Each row was made from one small tree. Brackets hold a mark, then the marks that hang from it, in alphabetical order. Every link used is in the known rows. Write each row's tree.
Known rows
[sido [kovo larugel]]: [ -4  -4   0  -1   4   8  -6   2  -1  -6 -10   4   4  -3   3  -8  -1  -2
  -1  -6 -21   4   5   0   1   1   8   4  -7   4   0   3   7  -1  -7  -3
   3   0   1  -4   7   2]
[favoguv [kovo buser lega]]: [  4  -4   1   1   2  17   2   7 -11  -4 -13 -12   4 -12   1  -4   0   5
   2   2 -25   6  10  -2  11  -4   5  -8   4   1   1  13   1  -2   9  -6
   5  -3   7   2   0   1]
[pomu niru tofut]: [-9  8  0  4 -3 -6  9  0 -1 -4  1 -2  0  3 -8  4 -6 -7  0  2 16  1 -1 -1
  9  8 -3  6 -4  2 10  1 -6 -1 -1 -2 -4  2 -1  0 -1 13]
[gufizo [buser [kovo favoguv larugel [niru pomu] sido]]]: [  4 -14  10  -5   0  21 -19  10 -18  21 -10  -7   9 -16  13  -9  -6   6
   3 -10 -75  11  17  -3  -1 -12  20  16  10  -8   0  15  -3  -4   3  -7
  13 -11   8  -4  -2   3]
[kovo favoguv lega]: [ -2 -12   4  -4   1  15  -7   5  -5  12  -8  -9   4 -12   8  -1  -5   2
   3  -8  -5   4  -4  -3  11   0  -1   7  -1  -5 -10  16  -2   0  -3  -1
   6  -8   4  -1  -2  -1]
[favoguv [kovo buser larugel niru]]: [ 11  -2   3   3   1  20  -7   7 -22  -6 -11  -4   5 -11   0  -5  -1   1
   2  -2 -60   4  17  -2   6  -8  13  -7  -1   1   0  12   1  -5   2  -9
   6   0   4  -1  -2   5]
[buser gufizo [kovo favoguv lega mave]]: [ -2 -16   4  -4   8  21  -7   4  -3  18  -4  -7   5 -26  12 -13 -11  17
   1  -8 -39  15  11  -1  11  -8   2   5   6   4   6  12  -9   1  27  -2
   0  -6   6  -5  -5   8]
[pomu tofut]: [-8  6  1  2 -3 -3  3  0  1  0  1 -1  1  6 -5  2 -4 -2  0  4 10 -1 -1  0
  3  4 -5 -4  0  4 10  0  0  1 -2 -1 -1  3  0  0  0  8]
[gufizo [buser [kovo favoguv larugel lega niru]]]: [  4 -27   6  -4  -8  25 -13  10 -14  31 -16  -8   5 -25  11 -11  -5   5
   3 -13 -51   7  14  -5  17  -7  16  13   4  -1 -10  23   0  -2  15  -7
   9 -11   7  -5  -3   1]
[buser gufizo [kovo favoguv lega mave niru sido]]: [  4 -13   9  -4   5  30 -15   6 -16  22  -8 -11  13 -31  16 -14 -13  25
   4 -12 -74  26  17  -3  12 -18   7   9   3   6   3  14 -11   4  21  -3
   4 -11  12  -5  -6   6]
[devolo zemo]: [ -3  10   3   1   4   6   2   0  -2   2   2   2   6  -3   3   4  -2   0
  -2   2  -1  -6   0   2  -1   1  -3   4   3   1   3  -9 -11   1  -5   3
  -1   3   0   1  -3  -3]
[zemo devolo]: [ 1 13  0 -1  0  2  2  0 -1 -1  5  2  5  7 -5  6 -2 -2 -1  0 10 -6 -2  2
  3 -3 -3  2  1  0  3 -1 -1 -3  3 -2  1  2  0  1 -4  3]
[kovo buser [niru pomu] sido]: [  9   9   9  -2  -2   4 -13   5 -23   6   1 -11   5 -10   4  -2  -1   5
   5  -2 -56   7  15  -4   1  -9   7   3   2  -4   5  13  -2  -5  -2  -4
   6  -3   8   0  -6   1]
[larugel [kovo buser favoguv lega niru]]: [ -1 -12  11  -6  -4  21  -6   5 -26  21 -16 -17   7 -28   4  -3  -5   9
   7  -8 -37  16   9  -7  18  -5   8   0   0  -1 -11  25  -5  -3  12  -4
   1  -4  10  -1  -6   2]
[buser [kovo favoguv larugel lega mave sido]]: [ -3 -10   4  -5   8  30 -17  11 -11  11 -15 -11  14 -22  16 -12 -10  17
   4 -14 -58  16  14  -1  14 -11   7  17   1   3  -3  18  -2   2   2  -4
  12 -14  10  -4  -5   3]
[larugel [kovo favoguv lega mave niru]]: [ -5 -15   8  -5   3  17  -7   2 -17  13 -15 -13   8 -24   7  -8  -9  16
   4  -4 -37  23   6  -4  13  -7   2   5   0   1  -5  15  -6   0  10  -3
   1  -4   9   0  -8   7]
[niru [pomu tofut]]: [ -6   6   2  -1  -1 -10  -1   0   2   3   5   0  -2  10  -2   0  -7  -4
   1  10  11  -2  -1   0  -1   4  -1   0   2  -5  18   0  -5  -3  -6  -3
   2   5   0   1  -1  10]
[kovo favoguv lega sido]: [ -3  -5   4  -4   2  20 -11   7  -9  12 -10 -14  13 -13  11  -1  -5   8
   5  -9 -27  14   0  -3   9  -7   2  10  -2  -4 -11  17  -1   3 -16   0
  10 -13   8  -1   0  -3]
[mave [kovo buser larugel [lega zemo] niru sido]]: [ 11   2   6  -3   0  37 -16   8 -31   7 -10 -11   9 -15   3  -4  -1   0
   8  -6 -72  15  23  -4   8 -15  12   7  -9   5  -5  20   0  -5   5  -5
  11  -6  15  -4  -5   1]
[niru pomu]: [  2   2   2  -1   2 -10  -4   1   2   0   5  -1  -5   4   1   0  -3  -2
   0   6  -3  -1   0   0  -6   1   1   4   4  -6   8   3  -2  -4  -3   0
   2   2  -1   1   1   0]
[buser gufizo [kovo sido]]: [  1   1   1  -1   1  16  -6   1  -2  12   3  -1   8 -14   5  -7  -4  11
  -1  -6 -37  14  12   0   0  -9   5   0   5   9   8  -4  -8   3  21   2
  -1  -5   4  -4   3  -2]
[larugel [kovo sido]]: [ -8   3   2  -2   3  10  -2   1  -6  -1  -9  -5  11  -5  -2   1   0   7
   2  -2 -20  19   5   0  -1  -4   4  -1   3   6   0  -2  -3   2   4   2
   1  -2   5   1   3  -1]
[larugel [kovo [lega zemo] mave]]: [ -6  -4   0  -2   2   9  -1  -1  -3   1 -12  -8   2  -5  -1  -6  -5   1
   0   2 -19  21   4  -1   3  -6  -1   5   2   8   4   6  -4  -2  14   1
  -1   2  10   1  -3   5]
[buser gufizo [kovo favoguv larugel mave]]: [  1 -11   2  -2  12  22 -11   5  -6  12  -2   1   5 -17  11 -14 -10  17
   0  -9 -54   7  14   0   3  -8   5   8   7   8   4  10  -9   0  20  -4
   2  -3   3  -6  -4  11]
[kovo larugel mave]: [  0   1  -1   0   6   7  -7   4  -4  -7  -5   2   4   1   4  -5  -4   9
   3  -1 -35   0  10   1   2  -4   2   7  -1   4   4   9   2  -2  -8  -4
   4   1   1  -1  -7   6]
[buser [kovo [lega [zemo devolo]] mave niru sido]]: [  6  11   4  -3  -5  14 -11   2 -11   9  -3  -9  11 -11   2  -5 -10   2
  -1  -5 -40  20  12   1   8 -22   3  10   2  11   7   3  -7  -2  20  -3
   5  -4  16  -1  -7   7]
[gufizo [buser [kovo sido]]]: [ -2  -7   3  -2  -2   9  -3   5  -3  12  -9  -4   9  -8   3  -6   3   7
   0  -7 -30  11  13   0   0 -10  11   1  12   4   3  -2   1   2  15  -2
   5  -7   7  -1   1   0]
[favoguv [kovo larugel mave sido]]: [  0  -1  -3   2  14  20  -9   7  -9 -15 -15  -3  13  -1   6  -7  -4  14
   1  -1 -65  15  13   2  -2 -12   6   2   1   3   8   2   0   1 -11  -6
  11  -5   6   0  -3   8]

Write each row's tree
[ -3  -7  -1  -1   4  13 -11   4  -2  -2 -16  -4   4  -4   6 -16  -8  -4
  -1  -2 -44  14   7   0   5  -6   6   8  -7   8   5  13   8  -2   0  -3
   6   0  10  -4   2  10]
[sido [kovo larugel [lega zemo] mave]]
[ -5  -3  13  -5   2  13 -12   8 -22   8  -9  -6   6 -10   6 -10 -10   0
   5  -3 -54   6  10  -4   5  -1  10  -1  -4  -5  12  21   4  -7 -11 -11
   7   0   6  -4   3  19]
[sido [kovo buser favoguv larugel [niru [pomu tofut]]]]
[  8   6   9   0   0  19  -8   4 -25  13  -1  -8  11 -12   4  -4  -4  12
   7  -6 -67   9  17  -5   5 -11   5  -6   0   7   1  13  -4  -1  13  -3
   1  -5  10  -4  -3   2]
[kovo [buser gufizo] niru sido]
[  0 -12   9  -6   8  29  -3   7 -14   8 -11 -10   5 -22   4  -1  -1   9
   7  -6 -21   5  11  -2  11  -5   4  -1   4  -7  -6  20  -1  -1  11  -5
   4  -6   7  -1  -4   5]
[mave [kovo buser favoguv lega]]
[  7   6   9  -4   3  10 -15   8 -26   9  -8 -17   8 -17   8  -7  -6  17
  10  -2 -74  12  19  -3  11 -14   7   5   1  -3  11  24  -1  -4  -1  -6
   8  -5  13   0  -9   4]
[kovo buser lega mave [niru pomu] sido]
[  5  -6   0   2   6  28 -14   9 -18  -4 -19 -13  13 -15  10 -10  -7  17
   4  -5 -80  20  18  -1  12 -16   9   7  -3   4   2  14  -1   0  -9  -7
  14  -8  12  -2  -6   5]
[favoguv [kovo larugel lega mave niru sido]]
[  7  -2   4   1   2   6  -6   4 -11  -4  -4  -8   6  -4   6  -4  -3   4
  -1   6 -47  17   9   0  -3 -12   9   0   3  -5  10  -2  -6  -2  -5  -4
   8  -2   6   1   3   2]
[favoguv [kovo [niru pomu] sido]]
[  5  -1   4  -2   7  24  -5   5 -12  -4  -4   2   2 -10  -2  -1   3   8
   5  -4 -35  -4  19   0   2  -4   6  -3   0   1   0  12   3  -4   5  -6
   4   0   3  -2  -3   4]
[mave [kovo buser larugel]]
[ -1 -13   6  -4   2  22 -17   5 -16   7 -17  -7   5 -14  12 -16 -11  -2
   0  -6 -67  19   5  -3   8 -10   9  13  -9   2  -5  21   3  -3   0  -5
   9  -4  13  -5  -1  12]
[sido [kovo favoguv larugel [lega zemo] mave niru]]
[  4  -4   7  -3   9  39 -16  12 -26  18 -12 -13  16 -18  13  -6  -9  15
  10 -14 -77   3  14  -7  13  -8   8   6  -4   4 -10  37  -3  -2   1  -4
  13 -14  10  -6  -3   1]
[kovo [buser gufizo] favoguv larugel lega sido]
[  7   2  13  -3   4  28 -10   6 -29  17  -3 -11  14 -18   9  -4  -6  11
   7 -11 -74  12  13  -6   6 -13   7  -3   1   1  -4  18  -9   0   8  -4
   4  -9  10  -4  -4   4]
[kovo [buser gufizo] favoguv niru sido]
[  1  -7   0  -2   1  19  -7   4  -5  18  -2  -8   9 -20   9  -9  -8  14
   2  -8 -30  11  12  -2  10  -8   4   5   4  12   5   5  -8   3  25   2
   2  -9   8  -4   2  -4]
[buser gufizo [kovo lega sido]]
[  5  -4   6  -5   0   7 -16   5 -11  12  -4 -11   5 -23  10 -12  -9  18
   4  -2 -49  23  18  -1   9 -13   7  12   4   1  12   6  -8  -1  12  -4
   5  -7  11  -1  -7   3]
[buser [kovo lega mave [niru pomu] sido]]
[  3  -2   7  -2   7  19  -2   4 -15  13  -2  -6   7 -11   6  -3  -4   7
   4  -5 -40   0   7  -5   4  -4   2  -9   5   1  -3  17  -5  -3  14  -2
   2  -3   4  -3  -2   7]
[kovo [buser gufizo] favoguv]
[  7  -5   4  -3  -8  -5  -9   1  -2  13   6   0  -7 -12   5  -6  -3   0
  -3   0 -20   9   9   0   0  -3   9   7   5  -2  10  -5  -8  -4  19  -3
  -2   1   1  -2   0   0]
[buser [kovo [niru pomu]]]
[ 11  -2   4   0   4  24 -13   7 -27  12  -9  -9   6 -20   7 -12  -9  18
  11  -7 -81   1  23  -5  19  -7   7   1  -5  10   4  31  -3  -4  17  -7
   4  -3   9  -5 -11   8]
[kovo [buser gufizo] larugel lega mave niru]
[ -4  -1   5  -4   7  13   0   3 -15   4 -15 -11   6 -18  -1  -5  -3  16
   7  -2 -34  14  16  -2  13  -4   1  -4   5   7   5  15   0  -2  14  -4
  -2   2  10   1  -7   5]
[larugel [kovo buser lega mave]]
[  3  -8   7  -4   4  29 -21  10 -23   8 -16 -13  15 -19  16  -8 -10  16
  10 -13 -74  14  12  -4  15 -13   6  16  -6   0  -7  28   0   1 -15  -5
  13 -12  12  -3  -8   5]
[kovo favoguv larugel lega mave niru sido]
[  5   6   1   1   6  27  -8   9 -19 -11 -14  -8  13  -6   3  -4   1   6
   3  -3 -64   4  16  -1   3 -10  11  -5   1   3  -1  10   3  -2  -9  -7
  11  -6   7   0   1   3]
[favoguv [kovo buser larugel sido]]
[  0 -15   7  -4  -3  15 -11   2 -11  13 -12 -11   3 -14   9 -11  -7 -10
  -2  -3 -27  22  -2  -4   5  -7   7   3  -8  -1  -9  13   0  -2   3  -2
   4  -5  11  -4   4   6]
[sido [kovo favoguv [lega zemo] niru]]
[  9  -5  10  -1  11  27 -13   7 -29  11  -5  -5   8 -17   9 -11 -10  18
   7  -8 -91   5  18  -4   9 -11   7   0   0   4  -1  28  -6  -4  10  -8
   5  -3   7  -6 -11  13]
[kovo [buser gufizo] favoguv larugel mave niru]
[  6   2   3   3  15  17   4   3 -10  -7  -7  -5   6  -6   1  -9  -3  16
   1   4 -64   7  17   1   2 -11   3 -17  10   7  16   6  -6  -2  20  -6
  -1   2   5  -1  -4  13]
[favoguv [kovo [buser gufizo] mave]]
[  7   2   2  -1   0  14  -4   3 -14  15  -3  -9   1  -6   2  -6  -6  -5
   3  -2 -38   2   5  -5   3  -5   1  -2   0   8   1  19  -4  -5  23   0
   0  -2   9  -3  -2   1]
[kovo [buser gufizo] [lega zemo]]
[ -5 -12   6  -5   7  33 -10   7  -9   6 -12  -9  12 -18   9   0  -2  13
   6  -5 -29  15   8  -1   7  -9   2   5  -1  -5  -7  11  -4   3  -5  -1
   7 -11   9  -1  -1   1]
[mave [kovo favoguv lega sido]]
[  2 -10  14  -8   8  12 -11   7 -22  12 -15 -15   5 -24  12 -15  -9  14
   4  -3 -64  16  13  -4  12 -10   8   1   0  -8   8  26   0  -5   2  -9
   5  -2  13  -2  -4  13]
[sido [kovo buser favoguv lega mave [niru pomu]]]
[ -1 -16   2  -4   6  24 -15   9  -8  10 -12  -6   4 -24  12 -12  -8  12
   2 -10 -37  11  11   0  15  -5   3  17   2   2  -2  17  -3  -1   8  -4
   8  -6   5  -4  -6   6]
[buser [kovo favoguv larugel lega mave]]
[  1 -12  -2  -2  -3  13  -3   3   1  18   1  -3   2 -18   6 -10  -8   9
   0  -5 -11   7   8  -2  11   0   4   0   3  10   5   4  -7   1  32   0
  -4  -4   3  -4   2  -3]
[buser gufizo [kovo lega]]
[  6 -16   3  -4  -4   9 -16   9 -12  18 -11  -7  -1 -19   9 -16  -7  10
   4  -1 -67   7  22  -2  12  -9  14  16   8  -1  11  21   0  -7  16  -8
   8  -4   9  -3 -10   5]
[gufizo [buser [kovo larugel lega mave [niru pomu]]]]
